Every row comes from one small tree of marks. Brackets hold a mark, then the marks that hang from it, in the order of their numbers. Every link used is in the known rows. Which tree was each row made from?
In the rows, 128 means zero.
Known rows:
[Q823 [Q20 Q83] Q110]: [171 127  98 117 166 162 176 123 118  98  81 149 110  70 181 165 157 155
 154 128 107 131 134 135]
[Q972 [Q127 Q110 Q427 Q885]]: [149 144  87 163 133 145 131 128 134 111  79 140 101 161 121 123 155 118
  97 121 133 127 139 107]
[Q823 Q20 Q110 Q885]: [158 150 137  85 169 183 160 173  99 102  67 138 116 101 161 153 145 146
 154 133 113 127 137 145]
[Q462 [Q127 Q110 Q427 Q885 Q964]]: [149 181  39 157 116 128 148 122 126 145  74 144  89 142 123 131 164 121
  74 140 107 122 119 125]
[Q674 Q83]: [110 112  71 142 163 191 138 134 145 101  66 133 117  61 154 130 123  78
 132 168 165 122 123  51]
[Q964 Q127]: [119 100  66 144 138 136 130 166 116  89  61 105 109  95 174 147 136  90
 148 162 136 100 125 102]
[Q972 [Q127 [Q110 Q823] Q427 Q462 Q885]]: [146 156 118 174 139 160 111 140 127 130 102 170  96 187 119 149 176 119
  68 117 143 153 142 131]
[Q110 Q127]: [124 140  59 150 157 154 130 129 109  92  94 152 123 107 195 150 115 112
 168 167 162  94 114 109]
[Q972 [Q127 Q110 Q427 Q462 Q885 Q964]]: [139 172  92 153 145 144 112 125 121 142 113 169 100 178  96 136 164 142
  69 105 120 141 140 126]
[Q674 Q83 [Q127 Q110 Q462 Q964]]: [122 175 118 162 117 196 119 109 139 149  84 161  92  95 132 125 149  84
  67 121 137 141 130 102]
[Q972 [Q127 Q110 Q427 Q462 Q885]]: [153 157  98 163 128 152 118 133 130 117  98 156  84 184 106 137 165 134
  79 115 136 154 137 112]
[Q83 [Q674 [Q127 Q110 Q885]]]: [142 139 128 158 123 137 152 113 139 121  76 146  68  79 169 109 127  80
 133 140 143 122  96 141]
[Q110 [Q823 [Q20 Q83]]]: [150 118 112 140 167 174 152 135 127 109  95 152 116  91 186 179 156 103
 145 154 142 112 128 128]
[Q674 Q83 [Q127 [Q110 Q823] Q964]]: [112 162 128 173 132 198 125 110 140 157  69 160 120  76 161 121 148  54
  76 130 140 113 135 116]
[Q674 Q83 [Q127 Q427 Q462]]: [148 146 103 154 109 201 128 117 162 135  79 131  80 122 136 141 149  79
  81 130 157 148 126  90]
[Q462 [Q127 [Q110 Q823] Q427 Q885]]: [156 164  66 179 110 143 147 137 133 133  62 145  86 152 146 143 176  98
  74 152 129 135 121 130]
[Q83 Q674]: [120 112  97 123 184 122 154 137 125  85  89 130  96  71 180 131 108  99
 171 175 142 114  98 104]
[Q20 Q83 Q823]: [158 122  44 112 167 133 170 101 170 127  83 124  75  46 175 172 124  98
 134 126 149  87 148  63]
[Q127 [Q110 [Q823 Q20]] Q462 Q885 Q964]: [136 188 126 161 136 178 117 139 108 174 124 211 106 131 125 150 187 131
  74 121 127 146 114 177]
[Q462 [Q127 Q110 Q885 Q964]]: [129 173  52 158 119 135 143 120 115 130  68 151  85 109 128 128 148 105
  89 153 120 112 120 105]
[Q972 Q127]: [119 116  92 131 167 145 128 133 118  66  79 119 107 126 144 143 114  98
 143 159 148  97 146  54]
[Q674 Q127]: [146 141 107 143 120 154 141 126 142 103  62 113  85 105 164 129 127  70
 137 158 151  88 127  89]
[Q674 [Q127 Q462 Q885 Q964]]: [140 168 109 148 115 167 118 114 138 162  96 161  71 113 121 133 143  86
  97 129 154 106 122 122]
[Q964 [Q127 [Q110 Q823] Q427 Q462 Q885]]: [146 140  91 187 110 151 113 173 125 154  84 156  98 157 148 152 197 111
  73 120 130 156 122 179]
[Q127 Q110 Q427 Q462 Q885]: [172 178  81 169 118 151 130 149 145 152  96 170  82 171 115 129 190 142
  74 119 134 170 113 147]

Write each row's tree:
[119 138  89 182 156 181 115 131 115 141 100 193 128 106 197 157 137  83
 141 158 188  96 114 154]  [Q110 [Q127 Q885] Q823]
[138 188  77 141 153 133 141 151 113 139  72 138 111 159 146 152 165 113
  74 147  99 119 137 140]  [Q462 [Q127 [Q110 [Q823 Q885]] Q427 Q964]]
[161 106  94 116 158 151 176 112 129  86 102 136  85  64 179 164 132 133
 172 145 123 127 105 121]  [Q823 [Q20 [Q83 Q674]]]
[177 127 114 142 114 162 175  96 138 113  93 149  66  70 168 147 147 122
 144 120 121 135 104 150]  [Q823 [Q20 [Q83 [Q674 [Q127 Q110 Q885]]]]]
[129 163 135 138 146 126 139 117 120 123 103 152  76  98 163 128 129 104
 119 138 119 129 103 145]  [Q83 [Q674 [Q127 Q110 Q462 Q964]]]
[134 134 132 132 143 136 141 123 131 101  95 134  63  94 170 139 116  88
 142 156 146 127 101 119]  [Q83 [Q674 [Q127 Q462]]]
[122 175  84 156 184 159 103 136 103 159 140 194 144 163 186 183 155 127
 107 141 147 115 121 178]  [Q110 [Q127 Q427 Q462 Q964] Q823]
[150 131 132 149 173 145 156 119 148 131  78 153  78  68 186 145 138  88
 133 123 135 126 130 156]  [Q20 [Q83 [Q674 [Q127 [Q110 [Q823 Q885]]]]]]
[145 120 143 116 188 179 153 153 123 120  94 155 104  84 182 176 142 103
 152 141 139 123 127 158]  [Q110 [Q823 [Q20 [Q83 Q674]] Q885]]
[128 134  86 163 119 138 118 173 108  98  75 130  94 127 159 149 165 117
 109 143 120 143 124 126]  [Q964 [Q127 Q110 Q462]]
[135 161  97 144 127 194 122 109 154 160  95 144  95 117 127 139 148  87
  71 121 141 134 129 104]  [Q674 Q83 [Q127 Q427 Q462 Q964]]
[125 147 134 183 115 206 131 119 149 131  54 147 105  82 171 123 150  46
  86 139 156 126 133 102]  [Q674 Q83 [Q127 [Q110 Q823]]]
[149 177 106 117 188 167 128 171 103 134  88 169 122 146 171 158 147 157
 128 120 134 142 140 173]  [Q823 [Q110 [Q127 Q427 Q462]] Q885]
[117 152  93 153 153 145 120 117 114 122  89 161 111 123 117 119 137 110
 102 125 130 104 143 100]  [Q972 [Q127 Q110 Q885 Q964]]
[133 162 132 150 133 136 136 110 128 146 104 168  67  92 148 119 135  99
 109 128 131 133  97 156]  [Q83 [Q674 [Q127 Q110 Q462 Q885 Q964]]]
[137 189 100 109 201 162 122 164  95 154 100 179 134 142 163 157 146 163
 120 112 121 132 143 185]  [Q823 [Q110 [Q127 Q427 Q462 Q964]] Q885]
[138 160  33 125 147 120 149 128 121 114  79 115 100 139 141 153 140 115
 104 165 109 102 126  93]  [Q462 [Q127 Q427 Q964]]
[177 123 127 128 142 163 181  98 126 121  86 161  81  51 183 152 149 136
 148 111 114 138 117 169]  [Q823 [Q20 [Q83 [Q674 [Q127 Q885]]]] Q110]
[158 178 110  91 174 180 150 152  83 137 100 164 142 130 176 165 146 176
 145 108 100 121 132 199]  [Q823 Q20 [Q110 [Q127 Q427 Q964]] Q885]
[144 183 129  92 172 191 134 154  73 129 111 182 125 121 168 175 142 175
 142 114 112 134 131 187]  [Q823 Q20 [Q110 [Q127 Q462 Q964]] Q885]
[146 197  98 171 153 154 113 146 131 200 121 204 115 169 119 140 201 134
  49 110 123 152 121 189]  [Q127 [Q110 Q823] Q427 Q462 Q885 Q964]
[155 138 119 143 127 140 143 117 147 134 100 144  57 114 152 132 134  94
 121 134 149 138  95 146]  [Q83 [Q674 [Q127 Q427 Q462 Q885]]]
[118 128 109 160 143 150 122 190 107 114  54 128 120 114 179 146 161  88
 118 143 126 117 136 151]  [Q964 [Q127 [Q110 [Q823 Q885]]]]
